Each row was made from one small tree. The marks that hang from a mark follow it in brackets, in the order of their numbers. Every link used is in the known rows. Write each row's tree.
Known rows:
k397[k345[k928[k253 k589]]]: [-11  13  19  25  33 -32 -25  -4  34  80 -19   8 -45   2   9 -13 -27 -13
 -14  -8]
k589[k928[k345[k766]]]: [-38 -19 -11  25  27 -26 -37  19  -1  57  -5  27 -16   8  -7 -29  25 -33
  10  20]
k166[k397]: [-16  -1 -16  43   5 -63 -33   1 -21  53 -19   2 -48  -1  -2 -28  12 -14
   4  46]
k928[k253 k345 k589]: [ -3  18  10  24  26 -63 -52 -15  42  65   0   0 -46   3   6 -17 -21  -1
 -20   5]
k345[k397 k766 k928]: [-42 -34  -6  30  40   2   2  32  17  71  -9  39 -21 -16 -20 -24  11 -32
  -6 -19]
k589[k928[k253 k345[k397 k766[k309]]]]: [-24 -17   0  -7  41   1 -50  -2   0  46  -8  33 -22   3 -12 -23  -8 -13
   5  12]
k928[k253 k345[k397 k766] k589]: [-17   2  12   4  47 -17 -40   5  53  79  -8  23 -33 -13  -8 -17 -22   1
 -27 -24]
k345[k397]: [-16 -12  -8  41  33 -44 -25  16   3  54   2  27 -42  -8 -10 -19  16 -24
   4  11]
k345[k766[k309 k589]]: [-17 -40 -15  20  -2 -15 -25  28 -50  51 -13  31 -33  36  -1 -35  25  -3
   9  13]
k253[k928[k345[k397]]]: [-13   7 -19  12  43 -33 -45  -2   9  45  17  32 -32 -10 -20 -43  13 -29
  -5  28]
k766[k345]: [ -6  -2  -9  64   6 -47  -6  25  -2  46  -2  19 -37  21  -6 -21  16  -9
  -7  32]
k397[k345[k766]]: [-22 -18  -6  32  23 -18 -20  40 -12  72 -17  17 -42   7   6 -17  21 -26
   5   4]
k253[k928[k345[k397 k766[k309]] k589]]: [-16  -9 -14  -6  35 -11 -58 -14   0  57  12  29 -28   0 -25 -48   9 -11
 -18   7]
k166[k397[k345[k928[k253]]]]: [-13  14   8  19  25 -18 -21   3   6  67 -42   4 -52  -5   3 -21 -29 -13
  -5  29]
k253[k928[k345 k589]]: [-10  16 -16  19  21 -65 -57 -22  15  57  18  10 -32   4  -6 -43  11 -19
 -12  29]
k397[k345]: [-11  -4  -4  43  25 -43 -31  26 -10  60 -12  11 -54   7   7 -18  17 -25
   7  22]
k253[k928]: [-11   0 -32  28   6 -66 -27  -9 -24  43  23  16 -27  10   5 -32  19 -30
  12  38]
k345[k397 k766]: [-29 -26 -11  30  34 -19 -14  31   3  64  -1  32 -30  -9 -11 -18  19 -22
   1  -6]
k345[k397 k928[k589]]: [-28  -9   6  37  44 -33 -19   3  36  74  -4  29 -34 -15 -21 -28   4 -20
 -15 -14]

Which tree is each row?
[-16   8  -1  17  27 -50 -46 -10  14  45  -2  15 -26  10   7 -19  -9 -22
  11  31]	k589[k928[k253 k345]]
[-22  -8  -7  25  17 -14 -26  31 -23  71 -40   7 -49  -1  -1 -27  11 -15
   0  29]	k166[k397[k345[k766]]]
[-26 -25   7  25  24  -1 -29  14  -5  80 -24  15 -41  11  -8 -28   8 -13
 -14 -10]	k397[k345[k766[k309] k928[k589]]]
[-18 -20  -1  27  14 -33 -56   1   3  65  -5   7 -42  11 -12 -32  16  -5
 -20   1]	k928[k345[k766[k309]] k589]
[ -7 -22   0  -2   8  -4 -41  14 -16  52 -18  25 -35  32   3 -31 -11   9
  -7  10]	k928[k253 k345[k766[k309 k589]]]
[  2 -16  -7  42  -6 -23 -16  27 -42  35 -11  32 -39  50 -11 -39  18  13
  -1  41]	k766[k309 k345 k589]
[  0  -4   5   5  25   2 -17  11 -29  29 -11  53 -19  44 -12 -33 -13  16
  13  39]	k766[k309 k345[k397] k589[k928[k253]]]
[-16   4   8  33  20 -54 -19 -18  38  72  -4   8 -34   1   9 -14 -26 -11
 -13  -8]	k345[k928[k253 k589]]
[-15   2   8  14  23 -39 -41  -1  42  76  -7   6 -34   2   7 -15 -18  -1
 -24 -13]	k928[k253 k345[k766] k589]
[-31 -39 -11  -1  27   6 -28  25 -48  46 -12  57 -14  26 -16 -41  27 -11
  27  17]	k345[k397 k766[k309 k589[k928]]]
[-21 -35   4  -8  27  26  -7  18 -10  59 -22  48 -23  15 -10 -30 -19   1
  -4 -17]	k345[k397 k766[k309 k589] k928[k253]]
[-23   0 -13  -3  44 -17 -45  -2  26  69  12  32 -19 -12 -22 -44   8 -18
 -18  -2]	k253[k928[k345[k397 k766] k589]]
[-34 -30  -8  10  41   2 -51  14 -13  48  -7  38 -23   3 -25 -36  24 -23
   8  18]	k589[k928[k345[k397 k766[k309]]]]
[-17 -13   0  51  12  -8  14  40  -1  52 -18  43 -23  32 -16 -39  12  -3
 -11  20]	k766[k345[k928] k589]
[-26 -28   0   6  12  32 -22  34 -49  67 -58  30 -43  22 -15 -51   8  -2
  -3  25]	k166[k397[k345[k766[k309 k589] k928]]]
[-16   6   7  31  49 -41 -54   4  42  67  -1  22 -46 -14 -23 -31   8 -11
 -22   1]	k928[k345[k397] k589]
[-12 -24   3  33  26  20   0  33 -15  43 -19  56 -29  28 -33 -46   9   5
 -14  18]	k766[k309 k345[k397 k928] k589]
[ -9 -23   6 -14  34  18 -41  20  -3  54 -19  40 -35  16 -12 -33 -14   9
 -11  -3]	k928[k253 k345[k397 k766[k309 k589]]]
[-14 -20   3 -15  17  10 -34  20 -50  52 -28  35 -25  44  14 -27  -5  -2
  29  22]	k397[k345[k766[k309 k589[k928[k253]]]]]
[-10  11  19  32  38 -14   5   3  56  67  -9  31 -26  -1 -17 -18 -33   6
 -30 -11]	k766[k345[k397 k928[k253 k589]]]
[-19 -11  -3   9  17   4 -24  46 -37  71 -49  25 -44  18  -3 -40  12   0
   5  28]	k166[k397[k345[k766[k589]]]]
[ -6  -6   1  -2  18 -26 -58  -8 -25  34 -12  29 -28  39   2 -38  -4  -1
  17  41]	k766[k309 k589[k928[k253 k345]]]
[-14   5   2   3  27 -34 -44   5   0  46 -11  33 -20  28   6 -33  -6  -9
  15  32]	k766[k589[k928[k253 k345]]]
[ -2 -12  10  16  25  21   3  18  -2  43 -21  51 -29  30 -21 -33 -23  16
 -16  11]	k766[k309 k345[k397 k928[k253]] k589]
[-17   3  13  20  45 -34 -17 -13  50  73  -4  23 -33 -14  -7 -15 -28  -9
 -17 -20]	k345[k397 k928[k253 k589]]
[-35 -14  -3  25  24   8 -13  31  -8  79 -48  15 -39  -9  -9 -33   5 -22
  -8  16]	k166[k397[k345[k766 k928]]]
